Each row comes from the steps of one walk. Every step used is in the known rows, and no mark comes twice. Write the walk behind each row, first mark first.
(in the rows, 128 means zero)
Known rows
dufi-mura-lilo-fase-pivago-demus: [133  95 116 122 131 111 131 117 155 145 117 133 173 133 116 135 124 108
  74 165 115 109  83 117 103 154 120 129 116 153 120 229 134  87 116 173
 140 127]
fase-lilo-mura-dufi-vanak: [105 151 119 134 125 124 147 120 145 150 109 126 114 154 136 130 139 126
  99  77 122 108 163 109 115 143 120 128 115 126 107 110 113 108 120 146
 103 132]
vumon-vanak-dufi-mura-puban-gupa: [120  93 102 132 147  89 127 133  81 131 119 112 143  93 149 146 123 125
 174 158 142 109 130 104 127 156 116 143 132 125 121 123 134 147  77 137
  87 100]
pabe-rusa-vanak-dufi-mura-lilo-fase: [143 110  91 121 137  75 148 110 131 127 135 168 143  78 157 156 123 140
 111 107 137  92 127 126  77 181 120  70 157 107 133 130 170 115 131 141
  96 161]
dufi-mura-lilo-fase-pivago: [127  91 113 117 131 114 133 121 137 131 113 139 162 153 137 121 129  98
  81 142 127 102 115 116 111 124 120 149 119 153 121 211 141 101 118 152
 138 126]
vumon-vanak-dufi-mura-pabe: [132 107 130 151 139  97 109 133 109 106 123  96 121  84 143 130 129 134
 166 187 169 118 136 109 149 159 121  89 121 149 109 152 153 113  87 162
 131 120]
lilo-mura: [108 131 143 121 136 113 136 128 130 130 116 140 104 117 166 115 129 119
 125 156 152 115 151 122 111 137 141 161  88 136  92 148 133 103 148 145
 148  97]
vumon-vanak: [123 127 145 147 161  96 125 134 112 109 114 124 112 133 163 116 140 130
 139 163 146 123 165 131 135 145 122 121 117 143  87 131 151 114 143 141
 136  99]
demus-pivago: [130 107 153 123 150 136 117 136 128 132 113 146 109 145 173  89 121 130
 111 186 128 132 164 129 108 126 113 143 130 139 109 168 140 122 156 141
 133  97]
vanak-dufi-mura: [127 110 109 133 122  96 134 121 122 117 123 144 113  68 178 127 122 132
 137 184 145 121 141 113 114 147 124 140 175 146 132 189 141 121 113 145
 128 111]
demus-pema: [125 117 163 138 149 124 129 119 158 124 121 158 114 165 178  92 139 121
  95 173 128 147 159 129  79 132 116 154 151 161  96 176 157 131 188 152
 129  99]
pabe-rusa: [136 122 128 125 137 109 146 110 137 128 126 158 107 139 183  89 130 148
 105 165 119 122 136 129 105 159 119 127 119 132  91 137 154 125 165 162
 136 106]
mura-pabe-rusa-vanak-vumon: [145  98 133 141 148  83 119 133 131 130 135 132 115 103 169 101 156 168
 150 159 154 125 118 122 103 161 115  81 155 173  68 121 196 130 145 178
  73 127]
pema-demus-pivago-fase: [139 118 146 127 148 149 152 134 166 128 115 139 122 142 150 111  89 130
 105 203 153 115 153 134 116 126 112 152 107 117 120 153 129 137 167 146
 141  99]
pabe-rusa-vanak-dufi-mura: [146 118  98 133 133  80 142 111  99 123 137 163 107  56 176 128 121 152
 134 144 145 111 128 124  86 191 116  80 176 112 126 141 158 126 122 137
 111 137]
fase-lilo-mura-pabe-rusa-vanak: [128 132 147 127 133 116 130 135 128 144 124 140 108 168 147 109 113 148
 111 111 142  90 139 131  83 167 121  57  42 131  62  80 162 110 132 171
 138 149]
lilo-fase-pivago-demus: [140 114 145 132 151 116 136 110 151 126 117 138 157 138 128 131 113 123
  84 187 149 123  98 137 118 150 115 136 166 134 104 185 132  85 136 169
 158 109]
fase-pivago: [127 102 138 133 142 117 123 130 118 125 114 139 122 159 151  93 127 122
  99 173 141 116 129 122 126 118 110 149 176 161 100 171 146 110 131 151
 146  91]
puban-mura-dufi-vanak: [121 122 104 126 139 103 161 116 143 153 117 139 102 110 147 116 155 122
 149  95 128 128 134  99 141 155 107 131 148 139 124 161 122 141 124 134
  76  90]
vumon-vanak-dufi: [125 125 131 154 155  85 116 129 103 102 120 122 108  98 164 134 135 144
 151 163 165 115 164 124 140 145 119 109 173 124 107 112 150 116 122 139
 130 108]
dufi-vanak: [121 146 130 138 155 104 147 120 127 126 119 139 105 129 172 116 141 126
 124 144 117 149 147 122 130 136 127 143 149 144 101 148 132 112 149 147
 140  96]
fase-lilo-mura-pabe-rusa-vanak-vumon: [128 116 132 138 129  98 111 137 127 148 124 131 112 136 161 106 141 165
 131 106 159 104 136 120  88 159 126  78  78 154  54  89 172 127 142 174
 100 160]
pabe-rusa-vanak: [142 124 130 133 154  89 146 124 117 126 132 165 102 119 176 109 132 151
 120 145 128 113 139 138  84 173 112  86 144 130  90 117 172 121 160 145
 116 117]
pema-demus-pivago-fase-lilo-mura: [125 137 143 122 129 165 146 137 162 146 104 138 119 173 143 115  71 123
  83 149 158  95 174 134 102 123 126 150  35  96 105 121 106 133 160 143
 162 131]
puban-mura-lilo-fase-pivago-demus: [133  91 116 111 141 105 138 122 158 162 114 150 156 155 118 127 130 116
  96 123 129 106  84 114 119 147 112 117 109 146 110 199 135 113 131 160
 131 107]
puban-gupa: [119 106 146 112 136 107 141 130 134 132 109 141 126 142 174 113 136 138
 139 188 113 117 138 117 109 115 128 163 101 155 100 138 143 142 156 136
 112  73]
pabe-rusa-vanak-dufi: [144 124 116 139 150  80 136 118 109 116 138 169 100  84 177 128 122 164
 130 141 148 105 139 130  90 176 110  71 206 116 110  94 170 127 139 141
 100 129]
rusa-pabe: [126 110 140 132 139 100 150 131 142 115 129 147 110 133 158 120 144 122
 111 210 143 117 139 124 106 101 121 129 152 162  95 168 167 109 127 168
 141 101]
vumon-vanak-dufi-mura-puban: [119 106 100 151 155  90 125 135  91 118 129 115 127  85 153 142 121 120
 153 154 153 114 146 114 129 171 108 129 171 133 118 148 142 122  73 154
 103 114]
rusa-vanak-dufi-mura-lilo: [120  99  98 134 135  70 122 144 119 130 133 148 124  73 155 152 139 135
 138 138 124  96 140 111  87 147 118  79 179 165 135 166 171 119 108 138
  78 131]
vumon-vanak-dufi-mura-lilo: [117 107 100 143 136  81 110 138 106 121 122 120 128  93 149 138 143 131
 141 141 133 103 150 107 125 146 121 100 128 146 125 155 151 119 106 143
 105 128]
demus-pivago-fase-lilo-mura: [122 140 145 119 133 160 143 143 124 145 104 144 114 166 156 113  98 108
  88 118 147 104 179 128  95 143 124 156  34  87  90 107 105 120 144 141
 149 138]
lilo-fase-pivago-demus-pema: [147 117 167 139 155 136 126  99 169 133 118 149 159 171 128 114 121 113
  60 173 149 147 107 138  85 154 107 138 176 133 100 197 141 100 175 166
 158 118]
pivago-fase-lilo: [124 133 133 135 136 124 167 140 148 126 114 151 126 171 169 125 114 119
  93 142 120 108 164 129 102 140 115 149  93 132  86 115 132 132 142 159
 142 120]
vumon-vanak-dufi-mura: [127 118 111 151 138  85 120 124  93 107 120 121 114  73 160 134 128 131
 157 168 162 119 154 119 136 162 123 115 147 126 122 160 139 120 104 135
 131 119]
funu-mura-dufi-vanak: [116 148 121 137 130 115 159 121 138 142 116 119 116 105 140 135 155 111
 121 100 137 136 147 104 150 150 105 124 162 120 115 158 107 128 104 138
  66  93]
fase-lilo: [117 123 142 134 129 117 135 137 147 129 110 151 119 184 178 107 125 137
  94 158 107 113 169 131 101 119 115 131 119 167  93 143 146 127 145 157
 149 114]
puban-mura-lilo-fase-pivago-demus-pema: [138  91 137 117 144 127 127 109 172 168 115 159 160 188 114 109 135 105
  71 115 128 131  93 116  84 154 107 125 119 147 105 216 141 129 172 159
 127 115]
lilo-mura-pabe-rusa-vanak: [130 125 150 123 147 108 131 130 121 135 132 135 101 116 145 110 125 139
 136 140 158  99 122 126  95 177 129  74  65 126  70 101 165 102 137 167
 119 123]

Write each row's walk
[149  93 112 141 134  81 123 130 123 136 135 127 119  78 170 103 150 156
 155 158 151 128 104 115  98 177 119  88 121 170  85 171 184 132 130 173
  85 135] : dufi-mura-pabe-rusa-vanak-vumon
[128 114 134 124 131 118 135 123 151 153 115 128 167 146 111 145 130 103
  70 129 137 112  96 118 129 144 111 114 120 127 101 198 119  98 113 163
 121 111] : funu-mura-lilo-fase-pivago-demus
[120 103 116 114 131 103 148 124 162 127 117 143 151 127 159 138 133 107
 102 151 114 110 139 122 100 135 133 147  88 154 123 196 149 103 139 153
 132 121] : dufi-mura-lilo-fase
[135  91 101 130 143  84 123 128 108 120 126 149 156  99 127 162 124 117
 109 123 155  85 121 117  99 138 111  91 208 138 142 165 161  99  95 132
 105 147] : rusa-vanak-dufi-mura-lilo-fase-pivago
[133  98 102 139 143  91 107 119  98 111 116 117 163 117 121 149 129 112
 113 120 165  95 129 113 138 143 117 111 155 124 130 156 140 100  90 137
 136 144] : vumon-vanak-dufi-mura-lilo-fase-pivago
[121  98 118 118 127 104 150 127 157 147 116 147 108 117 151 109 148 129
 144 138 136 102 138 103 123 147 100 137 139 154 122 175 141 146 126 140
  69  80] : puban-mura-dufi
[110 136 125 126 118 136 169 133 162 141 112 135 126 144 131 142 122 115
  90 104 144  74 165 114  98 156 111 148  81 108 100 101 116 119 120 153
  89 131] : pivago-fase-lilo-mura-dufi
[136 105  83 127 129  73 132 125 115 137 137 165 120  80 162 131 134 150
 118 121 115  93 125 114  77 176 114  66 152 136 127 139 171 128 121 147
  83 147] : pabe-rusa-vanak-dufi-mura-lilo
[104 140 103 144 123 107 131 125 146 154 111 118 118 120 148 124 166 141
 118  68 142 122 159 100 117 135 127 148 155 148  99 122 122 122 129 152
  69 139] : fase-lilo-mura-dufi-vanak-vumon
[132 121 165 143 148 125 128 116 174 140 124 150 127 145 156 104 136 130
  86 193 115 156 128 130  74 159 112 135 144 157  95 197 150 119 186 172
 126  99] : pivago-demus-pema
[116  84  99 119 132 102 143 128 112 142 123 133 140  92 164 140 116 127
 153 173 124 110 118  99 104 141 119 171 164 143 132 155 134 151  84 147
  79  91] : vanak-dufi-mura-puban-gupa
[122 112 135 117 129 121 134 129 135 139 109 134 157 165 133 130 135  95
  77 109 150 106 129 117 136 115 113 132 121 130 100 170 126 109 114 141
 123 110] : funu-mura-lilo-fase-pivago
[137  94  99 130 127 102 123 114 148 137 122 137 172  97 114 154 118 123
  82 163 135 101  85 110 110 157 118 114 173 139 141 210 135  92  97 170
 124 137] : vanak-dufi-mura-lilo-fase-pivago-demus
[126 118 130 144 154  78 128 139 114 110 132 154 104  78 166 149 129 149
 149 167 154 109 154 128 102 143 116  92 228 145 118 120 170 117 124 133
  97 113] : rusa-vanak-dufi
[122 125 135 121 119 168 151 133 185 150 106 129 128 165 114 125  86 130
  79 141 155  74 171 120 103 134 103 136  71  95 127 118 110 134 138 146
 100 131] : pema-demus-pivago-fase-lilo-mura-dufi
[113 150 135 125 129 133 168 138 135 134 110 145 117 152 160 133 110 106
  96 114 144  97 165 126 101 149 132 157  44 106  80 105 115 116 141 152
 150 130] : pivago-fase-lilo-mura
[106 118 130 121 121 108 135 145 143 147 116 134 121 138 159 122 147 110
 106 124 119 116 149 111 123 121 118 122  89 159  95 173 136 130 127 150
  92  92] : funu-mura-lilo
[134 109 141 139 144 114 123 125 137 137 119 135 132 137 134 109 123 132
  91 193 127 123  96 122 117 148 110 132 174 159  97 195 137 100 128 173
 140  95] : fase-pivago-demus
[118  95  96 136 138 102 141 130 119 129 133 139 128  82 165 134 114 120
 134 173 135 114 133 109 110 155 110 150 197 154 129 178 142 124  81 164
  98 105] : vanak-dufi-mura-puban
[112 163 114 134 131 132 182 125 148 144 111 126 122 141 125 149 130 107
  96  60 137 100 158 108 115 164 118 139  93  89 101  86  97 113 118 149
  93 140] : pivago-fase-lilo-mura-dufi-vanak
[105 137 141 125 122 124 131 134 134 140 108 146 111 167 169 113 118 127
 101 130 132 103 172 127  98 126 137 148  73 143  86 131 128 112 142 150
 163 122] : fase-lilo-mura
[124 126 162 120 134 168 134 153 142 147 107 121 120 182 136 109  96 111
  97 136 156 103 158 121 108 140 119 130   4 102  77 107 120 117 125 168
 144 138] : demus-pivago-fase-lilo-mura-pabe
[150 103 117 126 142  85 135 123 123 136 136 152  93  92 156 117 126 160
 171 128 167 101 110 114 111 181 104  45 137 129  99 109 171 148 117 153
  93 120] : puban-mura-pabe-rusa-vanak-dufi
[137 120 148 125 154 142 150 139 132 127 116 146 116 132 163 109 112 112
 108 164 142 123 158 129 109 145 112 157  99 103 104 138 129 124 152 141
 123 105] : demus-pivago-fase
[145 111 133 139 150  90 127 127 125 116 140 144 107  99 155 125 122 167
 140 164 152 104 122 123 104 171 106  43 180 138  96  90 184 119 123 170
  95 129] : mura-pabe-rusa-vanak-dufi
[142 121 136 137 130  96 131 129 113 129 137 135 105  82 154 134 124 148
 142 133 174 112 124 118 123 174 105  41 152 112  92 102 156 133 101 156
  84 120] : funu-mura-pabe-rusa-vanak-dufi
[146 103 115 129 116 110 133 108 134 124 133 133 119  88 163 104 117 151
 129 188 144 117 108 108 114 173 118 100 118 138 114 162 154 123 109 182
 125 126] : vanak-dufi-mura-pabe-rusa
[133 101 129 142 138  88 121 140 119 114 133 128 114  67 146 145 124 139
 164 189 160 110 125 115 111 156 112  76 174 166 121 166 171 114  88 156
  99 121] : rusa-vanak-dufi-mura-pabe
[121 157 124 129 137 161 163 129 135 157 106 127 119 155 123 127 117 107
  88  60 138 107 169 110 111 158 107 138  73  64 113  92  91 118 125 138
  91 146] : demus-pivago-fase-lilo-mura-dufi-vanak
[107 119 132 121 128 121 137 124 154 135 117 131 111 107 139 123 141 126
 120 150 149  93 152 110 112 144 120 148 125 139 113 148 133 103 129 148
  85  99] : lilo-mura-dufi
[122 126 136 120 125 162 150 140 153 152 107 134 124 156 126 120 109 112
  82 102 148  82 176 116  96 152 101 144  69  84 111 107 109 122 123 143
  82 139] : demus-pivago-fase-lilo-mura-dufi
[101 114 128 121 153 120 141 137 125 141 125 136 116 130 155 123 118 106
 122 148 142 110 146 118 107 143 127 172 118 141  87 140 137 104 115 166
 113  92] : lilo-mura-puban
[127  89 116 105 141 108 137 124 138 147 110 156 145 173 139 114 134 106
 105 105 140  97 118 112 125 120 114 143 113 145 107 177 140 123 135 139
 137 106] : puban-mura-lilo-fase-pivago
[141 101 132 114 131 113 143 118 144 148 124 142 100 148 166  75 129 141
 142 149 137 119 106 111 123 164 113 105  49 143  78 151 154 147 141 174
 130  97] : puban-mura-pabe-rusa
